Each row was made from one small tree. The marks that hang from a mark follow it in brackets, in alphabetical order. Every link used is in the known rows. Write each row's tree.
Known rows
F{C Y{R}}: 0.119 2.080 -1.430 0.147 2.511 -3.983 -1.925 1.251 1.759 -0.149 0.358
 -1.687 0.238 3.846 -4.867 1.981 -3.181 3.426 0.737 -3.069 -3.264 4.986
 1.291
H{F{C{R{M}} Y}}: -3.292 1.229 0.801 -2.324 2.206 -0.380 -2.604 3.530 2.427 0.453 -0.730
 -0.054 0.836 1.191 -4.867 0.592 -2.008 3.140 1.466 -0.271 -3.956 3.957
 -2.134
R{F{C{H} Y}}: 1.228 1.956 0.116 0.942 0.230 -2.979 -2.258 2.450 3.223 1.386 2.506
 -0.202 1.225 5.425 -3.404 1.777 -4.067 1.456 -0.124 1.091 -4.531 3.648
 -2.134
W{F{C{H R{M}}}}: -1.078 0.051 1.101 -0.917 1.624 -1.618 -1.354 5.715 3.570 -1.687 -1.232
 0.819 2.369 1.482 -3.798 -1.123 -5.855 3.211 3.271 1.072 -5.131 4.960
 -3.059
A{F}: 2.045 0.424 -1.775 -1.075 1.908 -1.541 -0.807 -0.061 0.902 0.465 1.543
 -1.267 -1.560 4.607 -0.731 -1.856 -5.081 3.629 3.681 0.076 -3.492 2.436
 -2.198
Y{F}: 0.654 3.475 -0.631 -0.977 2.301 -1.238 -3.428 2.081 1.353 -0.643 1.185
 -1.140 -1.723 4.287 -0.050 -3.677 -3.799 3.712 3.105 -2.319 -4.282
 4.091 -1.692
W{F{C Y{R}}}: -0.003 2.165 -1.269 -0.503 3.357 -3.206 -1.653 1.367 0.900 -1.687 -1.098
 -2.061 -0.284 5.039 -3.524 0.735 -3.971 3.584 1.408 -3.748 -4.039 7.363
 -0.187
F{C{H} Y{R{M}}}: 0.614 1.323 -0.059 0.921 1.275 -2.800 -0.294 3.337 2.663 0.368 0.384
 0.373 2.009 1.286 -6.143 3.697 -4.170 2.671 0.596 -0.276 -3.117 4.165
 1.333
R{M}: 0.597 0.588 0.405 -1.825 1.243 -0.360 -1.480 2.760 -0.483 0.522 0.401
 -1.939 -0.032 1.643 -2.149 -0.855 -4.132 3.575 3.793 -0.386 -3.254
 3.304 -1.163
F{C}: 0.760 2.458 0.037 0.384 2.371 -3.273 -3.232 2.368 1.325 0.666 0.668
 -1.565 0.807 4.472 -4.060 -0.377 -4.044 3.945 3.221 -2.054 -3.500 4.103
 -1.234
R{F}: 1.474 0.223 -0.451 -2.325 0.429 -1.781 -2.504 1.015 -0.531 0.616 1.583
 -2.461 -1.733 4.997 0.329 -1.903 -4.282 1.963 3.566 -0.001 -3.996 3.474
 -3.002
M{F{Y}}: 0.057 0.648 -0.405 -1.370 2.207 -1.660 -3.342 1.842 0.437 0.377 1.058
 -2.144 0.803 5.845 -1.073 -0.657 -2.529 2.947 1.393 -1.982 -5.688 4.585
 -2.480
H{F{C Y{R{M}}}}: -1.059 2.122 0.389 -1.472 2.342 -1.288 -1.318 2.011 -0.326 1.221 -1.151
 -0.757 -0.222 2.132 -5.340 2.725 -2.627 2.799 2.693 -2.120 -2.426 5.073
 -0.078
W{F{Y{R}}}: 0.026 1.197 -2.188 -2.365 3.027 -2.061 -1.345 0.527 -0.157 -2.353 -0.666
 -2.150 -1.156 4.802 -0.253 -0.907 -3.856 3.212 2.192 -2.565 -4.240
 6.841 -0.005
H{F{C}}: -0.100 3.678 0.940 -0.682 2.888 -2.164 -4.163 2.057 -0.034 1.506 -0.166
 -0.447 0.432 5.574 -3.131 -0.746 -3.498 3.350 5.237 -1.718 -2.957 4.600
 -2.576
J{F R}: -1.887 3.749 0.396 -3.841 1.797 0.023 -2.639 -0.715 -0.818 0.887 0.144
 -1.231 1.299 3.947 -1.134 -1.868 -4.666 3.366 3.320 -0.773 -2.398 3.144
 -1.860
C{H R{M}}: -0.842 -1.048 0.230 -1.806 0.935 -1.216 -1.474 4.679 3.227 -0.798 0.710
 1.009 1.610 0.118 -1.846 -1.326 -4.653 2.892 2.991 2.642 -4.398 2.119
 -1.365
W{F{Y}}: -0.265 2.173 -1.362 -1.702 2.805 -0.815 -2.212 1.468 0.446 -1.595 -0.089
 -2.140 -0.336 5.339 0.083 -1.726 -3.492 3.673 1.761 -1.988 -4.842 6.275
 -1.821
J{C{R{M}} F{Y}}: -4.235 1.442 0.914 -3.891 1.027 0.580 0.027 2.449 3.662 -0.916 -2.877
 0.045 2.332 -1.413 -0.310 -1.386 -2.238 4.510 0.805 2.047 -3.701 3.995
 -1.599
Y{F{C{H}} R{M}}: 1.216 2.738 0.681 0.937 1.514 -2.401 -1.000 4.141 2.797 -0.109 0.090
 0.971 0.149 1.402 -4.926 0.309 -5.439 2.947 2.854 -1.211 -3.298 4.254
 -0.266
J{R{F{C}}}: -0.181 2.098 0.091 -2.096 0.761 -1.893 -3.775 1.270 -0.416 1.043 0.838
 -2.056 0.703 6.341 -3.811 0.450 -6.102 0.917 2.829 -1.752 -4.034 4.055
 -2.957
C{H R{F}}: 0.176 -1.349 -0.616 -2.565 0.191 -2.347 -2.262 2.900 3.120 -0.757 2.089
 0.267 -0.015 3.508 0.569 -2.422 -4.808 1.244 2.616 3.273 -5.246 2.002
 -3.014
Y{F R{M}}: 0.680 1.396 -0.502 -2.058 1.640 -0.777 -0.989 2.228 -0.041 -1.031 -0.369
 -1.430 -2.400 0.979 -1.737 -1.737 -4.304 3.263 3.480 -2.379 -3.268
 4.220 -0.022
M{F{C{R} Y}}: -2.032 -0.419 -0.254 -1.315 2.479 -3.208 -3.817 3.627 3.634 -0.482 0.214
 -1.259 1.974 4.607 -4.161 -0.314 -2.500 3.210 0.098 -2.226 -6.474 4.537
 -3.003
F{Y}: -0.069 1.988 -1.312 -1.056 2.209 -1.613 -2.698 1.248 1.167 -0.194 1.634
 -1.679 -0.059 4.104 -1.166 -0.437 -2.502 3.633 0.802 -1.193 -4.021
 3.882 -0.207

Which tree is each row?
1.204 4.731 0.712 1.910 2.120 -2.940 -3.558 3.879 4.316 0.198 1.624
 1.244 1.037 4.660 -3.328 -1.601 -4.882 3.321 2.502 -1.060 -4.307 3.951
 -1.916 -> Y{F{C{H}}}
-0.825 -0.211 0.979 -0.298 1.022 -2.369 -1.833 5.558 4.429 -0.142 0.550
 1.083 2.862 0.336 -5.014 0.165 -5.011 3.146 2.488 1.817 -4.204 2.491
 -1.636 -> F{C{H R{M}}}
-1.149 1.797 1.220 0.003 1.271 -1.604 -2.255 5.757 5.566 -0.850 0.397
 1.764 1.159 0.384 -4.335 -1.613 -4.869 3.319 1.786 0.472 -4.835 3.164
 -2.204 -> Y{F{C{H R{M}}}}
0.654 1.820 0.761 1.568 1.896 -3.348 -3.376 3.741 3.221 1.162 1.221
 0.286 3.543 6.498 -4.402 1.569 -3.669 2.688 0.800 -0.792 -5.708 4.600
 -2.637 -> M{F{C{H} Y}}
-1.532 3.870 2.412 -1.342 0.794 0.185 -1.282 2.083 1.207 2.200 -0.361
 0.792 4.020 1.678 -5.794 1.465 -6.022 2.981 2.564 1.085 -2.098 2.827
 -2.181 -> J{F{C{H}} R{M}}
-3.544 2.842 0.230 -2.106 1.471 -1.699 -1.247 2.496 5.958 -1.244 -1.239
 2.580 3.848 1.345 0.833 -1.734 -2.847 4.061 0.855 3.596 -4.253 3.576
 -1.356 -> J{C{H R} F{Y}}
-0.323 1.581 0.001 -1.769 1.887 -0.644 -0.953 2.150 0.294 0.721 0.034
 1.347 0.379 2.024 -2.065 1.858 -3.266 1.898 3.150 1.370 -2.879 3.797
 0.354 -> C{H{F{Y{R{M}}}}}
-0.819 0.987 0.031 -0.564 2.670 -3.192 -2.821 4.606 4.294 -2.139 -0.423
 1.063 2.190 4.175 -2.608 -2.209 -5.660 3.285 3.196 0.482 -5.388 5.132
 -2.929 -> W{F{C{H R}}}
1.949 1.291 -2.223 1.605 1.928 -3.893 0.347 0.691 3.843 0.284 1.868
 0.979 0.485 4.366 -4.739 2.632 -5.309 2.765 0.505 0.262 -3.466 3.186
 0.401 -> A{F{C{H} Y{R}}}
-1.090 3.870 -0.146 -1.198 1.605 -2.580 -0.115 0.710 3.237 -0.551 -1.729
 1.833 2.877 2.372 0.216 0.406 -3.575 3.527 1.828 1.938 -2.773 4.665
 0.842 -> J{C{H} F{Y{R}}}
0.576 2.499 0.290 -0.369 1.784 -1.825 -1.221 3.099 1.099 -0.109 -0.810
 -1.243 -1.362 1.253 -4.968 -0.256 -4.498 3.568 3.041 -3.537 -3.100
 4.990 -0.149 -> Y{F{C} R{M}}
-2.461 0.578 1.412 -2.620 2.081 -0.748 -2.837 3.964 1.449 0.568 -1.167
 -0.051 0.613 1.287 -4.295 -0.750 -3.275 3.264 4.500 -0.184 -3.422 3.528
 -2.981 -> H{F{C{R{M}}}}
1.036 3.514 -0.755 0.289 2.747 -3.609 -2.739 2.037 1.880 -0.691 0.118
 -0.955 -1.603 3.959 -3.772 -1.413 -4.445 3.696 3.024 -4.173 -3.516
 5.221 -0.191 -> Y{F{C} R}
0.919 2.326 -1.079 1.440 2.224 -4.531 -1.678 2.204 3.250 0.012 1.340
 0.666 1.812 3.908 -4.948 2.677 -4.045 2.852 0.546 -0.811 -3.589 4.306
 1.549 -> F{C{H} Y{R}}
0.523 0.749 1.803 1.083 1.200 -1.743 -1.953 4.785 2.605 1.587 0.578
 0.080 3.727 3.787 -5.740 2.622 -3.773 2.613 0.733 -0.236 -5.275 4.376
 -2.696 -> R{M{F{C{H} Y}}}
0.299 -0.350 -0.148 -2.394 -0.361 0.384 -0.585 1.728 -0.266 1.143 1.229
 -2.827 -1.422 2.259 -1.427 0.648 -3.238 1.733 0.462 0.506 -4.014 3.544
 -2.235 -> R{F{Y} M}
-0.675 2.227 -1.406 -2.617 3.041 -1.793 -2.489 -0.041 -0.758 -0.098
 0.092 -0.712 -1.380 4.520 -0.818 0.058 -2.135 2.630 3.213 -1.684 -2.975
 4.845 0.322 -> H{F{Y{R}}}
-0.198 1.197 -0.275 -1.119 2.256 -1.529 -0.112 2.467 0.062 -1.178 -1.937
 -2.212 -0.040 2.390 -4.847 1.767 -4.342 3.306 1.395 -3.263 -3.802 7.171
 -0.338 -> W{F{C Y{R{M}}}}
0.357 -1.359 -0.073 0.125 0.769 -1.823 0.297 3.902 4.979 0.239 0.937
 1.480 1.436 0.675 -4.932 0.264 -6.197 3.102 2.251 2.881 -4.301 1.375
 -2.684 -> A{F{C{H R{M}}}}
-1.800 0.228 0.280 0.014 1.106 -1.907 -1.479 5.059 5.410 -0.369 0.848
 1.157 3.020 0.221 -5.582 1.599 -3.586 3.042 -0.508 1.527 -4.654 3.001
 -0.605 -> F{C{H R{M}} Y}
1.137 1.917 -1.662 1.001 2.002 -2.260 -0.768 0.283 3.012 0.927 1.642
 -1.249 -0.344 4.730 -4.472 1.116 -4.005 3.896 0.148 -1.208 -3.853 3.507
 -1.536 -> A{F{C Y}}
-0.581 4.470 1.050 0.942 1.563 -2.069 -1.351 0.972 3.913 1.766 1.258
 0.666 2.843 3.179 -4.197 1.067 -2.957 4.370 -0.219 0.993 -2.656 3.389
 -1.392 -> J{F{C{H} Y}}
0.266 0.732 -0.461 -0.422 2.699 -4.029 -2.626 1.777 0.792 0.157 -0.210
 -2.062 0.945 5.557 -4.826 1.785 -3.061 2.804 1.264 -3.919 -4.934 5.842
 -0.923 -> M{F{C Y{R}}}
-2.330 3.981 2.342 -2.709 0.739 0.780 -0.977 2.580 1.196 0.790 -2.667
 2.116 5.104 1.384 -0.929 -0.145 -6.205 2.797 4.412 2.826 -2.700 3.584
 -1.752 -> J{C{H} F R{M}}
-0.382 3.453 -0.065 -0.866 2.548 -1.128 -3.345 1.819 1.545 0.817 1.572
 1.657 1.037 5.396 -0.477 -0.053 -2.759 2.395 2.706 1.480 -3.673 3.555
 -1.224 -> C{H{F{Y}}}
-1.580 -2.173 0.429 -2.098 1.047 -0.782 -1.898 4.787 3.373 -0.326 0.600
 0.550 2.574 1.805 -2.195 -0.219 -3.335 2.194 0.535 1.863 -6.484 3.221
 -2.646 -> C{H R{M{F{Y}}}}
2.199 -0.371 0.791 -0.355 -0.454 -2.888 0.117 3.096 1.071 1.244 0.468
 -0.533 0.215 2.288 -4.634 2.246 -5.975 1.037 3.250 1.021 -3.142 3.666
 -1.413 -> Y{R{F{C{H}} M}}
-0.485 0.339 -1.802 0.680 1.696 -2.937 -0.740 2.399 6.704 -0.325 2.209
 1.773 1.431 3.285 -4.131 0.656 -4.499 3.163 -0.537 2.087 -5.058 1.994
 -1.659 -> A{F{C{H R} Y}}
2.109 1.490 0.613 0.611 0.162 -3.440 -2.435 2.830 2.337 1.553 1.998
 -0.177 1.031 5.399 -3.103 0.523 -5.472 1.664 2.909 1.171 -4.120 3.345
 -3.102 -> R{F{C{H}}}
-1.658 -2.152 -0.741 -3.977 -0.213 -0.016 -0.896 2.734 1.724 -0.368
 1.072 -2.112 -1.377 0.648 -1.194 -0.567 -2.891 1.690 -0.201 1.411
 -5.069 2.864 -2.491 -> C{R{F{Y} M}}
-1.066 -1.973 -0.238 -2.650 -0.647 -0.424 -0.581 3.680 3.403 -0.319
 1.685 0.197 0.409 0.705 -1.314 0.059 -3.719 1.152 -0.257 3.704 -5.228
 2.242 -2.343 -> C{H R{F{Y} M}}
1.037 0.897 -0.200 0.822 2.139 -4.623 -2.375 2.886 2.581 0.450 0.650
 0.142 2.527 5.819 -4.772 2.441 -3.937 2.325 1.004 -1.528 -5.284 5.168
 -0.684 -> M{F{C{H} Y{R}}}
-0.773 2.749 0.027 0.337 2.126 -3.183 -3.704 4.799 6.222 -1.322 1.302
 2.155 1.096 3.091 -3.112 -2.756 -4.652 3.391 1.689 -0.133 -5.191 3.301
 -2.096 -> Y{F{C{H R}}}
0.458 3.234 -0.186 1.901 2.001 -3.331 -2.699 3.010 4.025 0.773 2.002
 0.568 2.856 4.566 -4.597 1.764 -3.819 3.339 0.204 0.057 -4.126 3.821
 -0.320 -> F{C{H} Y}
-0.400 -0.572 0.837 -0.382 1.869 -4.139 -3.943 4.984 4.283 -0.224 0.543
 1.021 3.402 4.933 -3.763 -0.950 -4.582 2.748 3.022 0.216 -6.404 3.529
 -3.710 -> M{F{C{H R}}}
-2.332 0.037 -1.133 -3.466 0.521 -2.042 -2.312 2.764 3.456 -1.901 -1.015
 -0.591 0.622 3.475 1.702 -1.692 -3.191 1.862 0.994 1.398 -5.948 4.577
 -2.152 -> J{C{R{F{Y}}}}
